What can hang from each mark:
W: U
A: U
D: W
U: A T W
V: D U
R: A T V
T: R

Every row comes from one small tree of marks. The marks that hang from a mark follow it in brackets, in alphabetical order. Every link used is in the known rows. Which tree was each row made from?
Known rows:
V{D{W}}: [-19.5  -4.3   5.6   9.6  31.0  -1.7  -6.0   5.9  20.8  -0.2  13.6  -9.2
 -17.0 -21.4   6.3   3.4 -13.9  10.1 -23.8  31.1]
V{D U}: [-21.4  -1.4   0.1  18.5  14.0 -15.0 -15.9   2.2  -3.4 -10.9   0.8  -2.2
  -9.0  -2.0   9.2   3.5  10.7   9.0 -11.0  12.5]
U{A T W}: [  9.4   0.5  -1.6  -3.0 -19.5  -7.2 -19.1   9.4  -7.7  -3.4 -16.6  18.1
 -21.1 -19.1  -6.9   5.8  20.8  15.6  26.5 -13.2]
D{W{U{A T}}}: [ 11.7  -0.6  -8.0  -0.8   5.5   2.3  -8.0  -1.2  -6.0 -13.7 -18.8  27.1
 -34.8 -16.0   1.9  23.1  17.2   6.0   5.8   7.4]
D{W{U{A T{R}}}}: [ 20.4  -0.3 -11.9  -1.9  21.8   6.5   0.9  -5.9 -20.3  -0.8 -25.9  19.2
 -35.5 -39.0  -2.4  29.7  20.5   7.4  15.9   7.5]
V{U{A T W}}: [  3.2   3.3  -0.7   3.6 -30.3  -8.5 -24.2   1.8 -19.2 -10.1 -25.9  34.0
 -25.0 -11.8   2.4   5.0  53.4  19.2  26.7  -5.3]
R{V{U{A T W}}}: [-22.2   8.9  -3.5  -9.2 -16.1  -5.7 -24.4   0.0 -21.6   0.7 -30.9   6.7
 -17.6 -17.4   0.5   7.4  61.8  14.8  33.3 -22.2]
W{U{A}}: [ 16.5  -6.7 -19.0   6.2  11.2 -10.0  -9.6   4.5 -13.6  -5.7 -23.8  12.1
 -20.9   7.4   0.4   9.1   8.3   6.5   1.1  -4.1]
R{A V}: [ -9.7   5.6 -18.0 -13.1  24.2 -19.2 -13.1   7.0 -16.7  12.4 -14.7 -39.4
  -0.6   0.2  -0.2   4.4  10.3   0.0  -8.9 -13.2]
U{A T}: [ 14.9  -1.0  -6.7   1.3   1.9 -14.0 -18.4   4.8 -23.7  -3.5 -10.1  16.8
 -14.5 -14.6  -0.5  14.2   9.5   3.4  21.7 -19.4]
A{U}: [ -7.4 -12.0  -9.4  -4.8  -1.0  -7.2  -5.4   7.1  -8.9   8.9  -8.2  21.2
 -15.4   1.9 -10.5  -0.6   9.9  14.2 -14.9  -8.4]
A{U{W}}: [-12.2 -10.7  -4.6  -9.3 -22.7  -0.5  -5.7  12.3   5.2   9.5 -12.8  23.8
 -22.3  -0.9 -14.4 -10.8  21.1  27.4 -11.9  -0.3]
R{V{D U{A T}}}: [-28.6  14.4  -6.1   4.8  14.2 -14.5 -30.1  -4.7 -23.4  -8.5 -13.4  -9.7
  -8.1 -15.7   9.6  24.7  31.7  -1.6  29.6 -21.4]
W{U}: [ -0.3  -9.7 -13.0   6.0  12.6  -8.5   0.9   9.0  -3.8  -7.5 -12.7   1.1
 -17.5   8.8  -6.0   1.5   6.2   7.2 -14.7   0.4]
V{U{T}}: [ -8.9  -0.7   0.5   6.2  -8.0 -13.4 -12.9   1.5 -22.9 -13.8 -10.0  20.2
 -16.3  -9.1   0.4   9.3  37.8   8.8   8.2  -7.4]
R{A{U} T V{D}}: [-20.9  23.0 -13.8 -19.7  14.9 -14.3 -13.4   4.0 -17.7  11.1 -11.9 -19.9
   2.3   1.8  -2.9  24.2  15.0 -10.8 -12.2 -27.4]
T{R}: [  3.8  -9.7  -9.7   1.4  33.3  -8.8   3.3   5.1 -17.1  18.7  -7.9  -8.9
  -9.3 -27.5  -7.6   2.0   3.2  13.1   0.6  -1.6]
T{R{A V}}: [ -2.6   6.3 -21.7 -14.3  41.4 -14.9  -4.1   1.5 -28.7  26.7 -22.1 -44.5
  -0.2 -19.7  -3.0  11.6  11.4   4.0   0.0 -11.3]
D{W{U}}: [ -3.0 -10.0  -6.2   1.7  18.7   4.0   5.2   5.1  10.5  -4.9  -8.7   7.6
 -28.6  -3.9   1.7   1.8   8.9  11.5 -27.0  24.3]
A{U{T W}}: [-11.7  -3.7   0.2 -12.9 -35.1   0.4  -9.9  10.3  -1.7  -1.8 -11.8  31.4
 -25.7 -13.3 -19.6   0.5  25.1  23.5   5.6 -11.6]
U{A T{R} W}: [ 16.5   1.2  -5.3  -5.5  -1.3  -3.9 -10.7   3.8 -21.1  10.4 -22.4  12.6
 -22.8 -41.1 -10.6  11.8  21.8  17.8  36.3 -10.0]
R{T V{D{W} U}}: [-43.3  17.1   7.4  -2.9  33.7  -0.1  -6.1  -3.1  -0.3   7.5  -1.7 -10.8
  -6.2 -18.7  13.4  14.4  47.1  -2.8 -13.2  -2.2]

Write each row's tree:
[ -0.8   5.2  -4.3   9.1  13.3   1.3 -14.1  -0.9   5.9 -23.4  -8.8  11.5
 -32.1 -18.8   6.4  33.5  -0.5   0.6   4.8  18.3]  V{D{W{U{A T}}}}
[  8.9   2.8  -4.4   0.1 -12.7  -5.0 -15.4  -4.2 -30.9   3.8 -33.3  26.7
 -26.5 -32.8  -2.4  12.9  55.4  22.0  38.7  -5.3]  V{U{A T{R} W}}
[ -4.7  -0.5  -3.9   3.8   9.6  -9.8  -4.3  -4.1 -35.2  -0.2 -16.4  14.3
 -15.8 -29.8  -3.7  16.1  40.0  11.3  19.7  -8.3]  V{U{T{R}}}
[-26.0  -2.6   6.5  17.6  20.9  -3.6 -11.0  -1.7  10.5  -7.4   3.4   4.6
 -20.9 -14.4  16.4   4.8  18.1  13.3 -23.6  36.4]  V{D{W} U}
[ 16.8  -0.1 -15.0   3.2  -1.4 -10.0 -12.8   2.6 -21.9 -16.3 -22.2  19.4
 -23.0  -2.4  -5.3  21.4  12.7   0.3  18.9 -16.2]  W{U{A T}}
[-28.2   2.7  -6.4 -26.0  -3.5   7.4  -1.5   3.5 -16.8  21.1 -22.0  -1.7
 -18.5 -36.9 -25.1   6.7  37.8  21.2  24.1 -27.7]  A{U{T{R{V}} W}}
[ -4.0  -3.6  -1.2  -1.6   7.7   4.4   2.3   3.9   2.3 -17.1  -7.4  15.0
 -32.1 -16.8  -4.6  14.5  16.2   7.7  -9.8  13.4]  D{W{U{T}}}
[-14.0   6.1 -21.0 -27.2   1.6  -3.0  -5.9   3.7 -19.3  29.2 -33.4 -19.4
 -15.2 -17.7 -14.8   3.3  29.6  21.1  -0.4  -6.4]  T{R{A{U{W}} V}}
[ 21.9   7.8 -22.8  -4.9  11.8 -11.4  -0.7   0.4 -32.9 -10.1 -27.9 -10.5
 -21.5 -14.9  -9.7  27.8   9.9  -0.2   6.9  -0.3]  W{U{T{R{A}}}}
[-26.7  -0.9   5.1  15.5  -7.6  -8.1 -17.0   7.1  11.8 -11.6  -3.5  -1.2
 -16.8  -5.6   3.4  -5.6  25.7  22.0  -7.4  22.8]  V{D U{W}}
[-29.8  13.3 -12.4   3.1  22.6 -20.9 -23.5  -1.5 -15.1  -3.9 -14.0 -38.6
  -0.7   4.6  14.5  13.0  23.1  -1.4  -9.1   4.8]  R{A V{D U}}
[-20.9  10.0 -23.1 -15.0  34.4 -10.3 -10.2  -2.5 -20.5  20.6 -18.1 -35.6
  -6.2 -15.4  -5.9  20.7  -1.6   3.1  -4.9  -5.7]  T{R{A{U} V{D}}}
[-27.6  16.3 -13.4 -15.3   2.2 -13.6 -22.7   1.4 -16.2  -4.1  -9.0 -22.4
  -7.3  -7.7  -6.6  27.1   4.7  -4.1   1.9 -16.6]  R{A{U{T}} V{D}}
[-51.0  12.3   6.4  -0.4  -4.6  -4.4 -20.4   4.0   1.9 -11.7  -7.6 -19.3
 -11.6 -21.7  -2.8   7.5  41.8  12.7  19.1  -6.6]  R{V{D U{T W}}}
[ 18.8   6.7 -15.6  -7.4  16.9   0.8   3.8  -4.1 -19.1  -5.5 -24.5  -2.3
 -32.6 -28.4  -3.7  27.7  15.2   4.1  -4.6  25.3]  D{W{U{T{R{A}}}}}
[-14.6  24.0  -9.9 -11.0  33.3 -19.6 -13.3   7.7 -12.2   8.3  -3.6 -42.9
   9.6  -3.8   2.7  20.5   8.3 -16.5  -6.2 -20.5]  R{A T V{D}}
[  3.3   6.5  -9.3 -17.3 -42.2  -7.9 -16.0   8.0 -10.4  -6.6 -21.3  19.2
 -24.7  -5.1 -13.6   7.7  25.8  17.6  -0.3  -1.7]  R{A{U{T W}}}
[  1.4   8.5  -7.2  14.5  16.5 -12.5 -20.0  -9.3 -33.3  -5.2 -16.5   9.7
 -17.2 -33.3   6.7  30.9  23.2   5.1  32.6  -2.6]  V{D U{A T{R}}}
[  7.6   2.3  -6.8   7.0  -9.0 -15.3 -22.6  -3.2 -34.3 -10.6 -21.5  31.5
 -18.6  -7.9   7.2  16.5  40.9   5.9  23.3 -14.2]  V{U{A T}}
[-25.4  11.5  -2.5  -9.8  19.3 -11.6  -4.6   2.1 -28.2  13.1 -16.4  -4.5
   3.5  -2.1   2.7   5.7  62.7  -2.3   1.6 -35.3]  R{T V{U}}
[-15.2  11.3 -17.9  -5.1  50.8 -16.0 -10.3   1.4 -17.1  17.9 -10.7 -59.5
   1.4 -24.9   0.5  18.1  -9.1  -2.7   0.0   2.0]  T{R{A V{D}}}
[  8.8  11.2  -9.2  -3.1 -18.1 -10.6 -12.2  -1.0 -30.2  -4.0 -30.5   4.7
 -21.2 -24.6  -3.3  12.8  51.6  18.1  16.5  10.0]  V{U{T{R{A}} W}}
[-17.4  -4.9  -2.5  12.0  28.0   2.8  -0.1   4.5  23.5 -14.0   1.9  -8.2
 -26.2  -8.4   4.5  10.7  -9.2   8.4 -28.4  34.6]  V{D{W{U}}}
[-38.0   7.7  -8.8 -12.4  25.9  -2.5  -6.5  -1.4 -18.0  12.6  -6.3 -17.0
  -8.9 -38.4 -16.3  25.9   6.7   3.4  17.7 -25.5]  A{U{T{R{V{D}}}}}
[ -8.8   7.4   3.9  13.6   4.9  -4.9 -24.1  -8.3  -6.3 -16.7  -6.1  23.4
 -26.8 -25.1  16.4  25.5  25.9   6.9   9.8  19.4]  V{D{W} U{A T}}
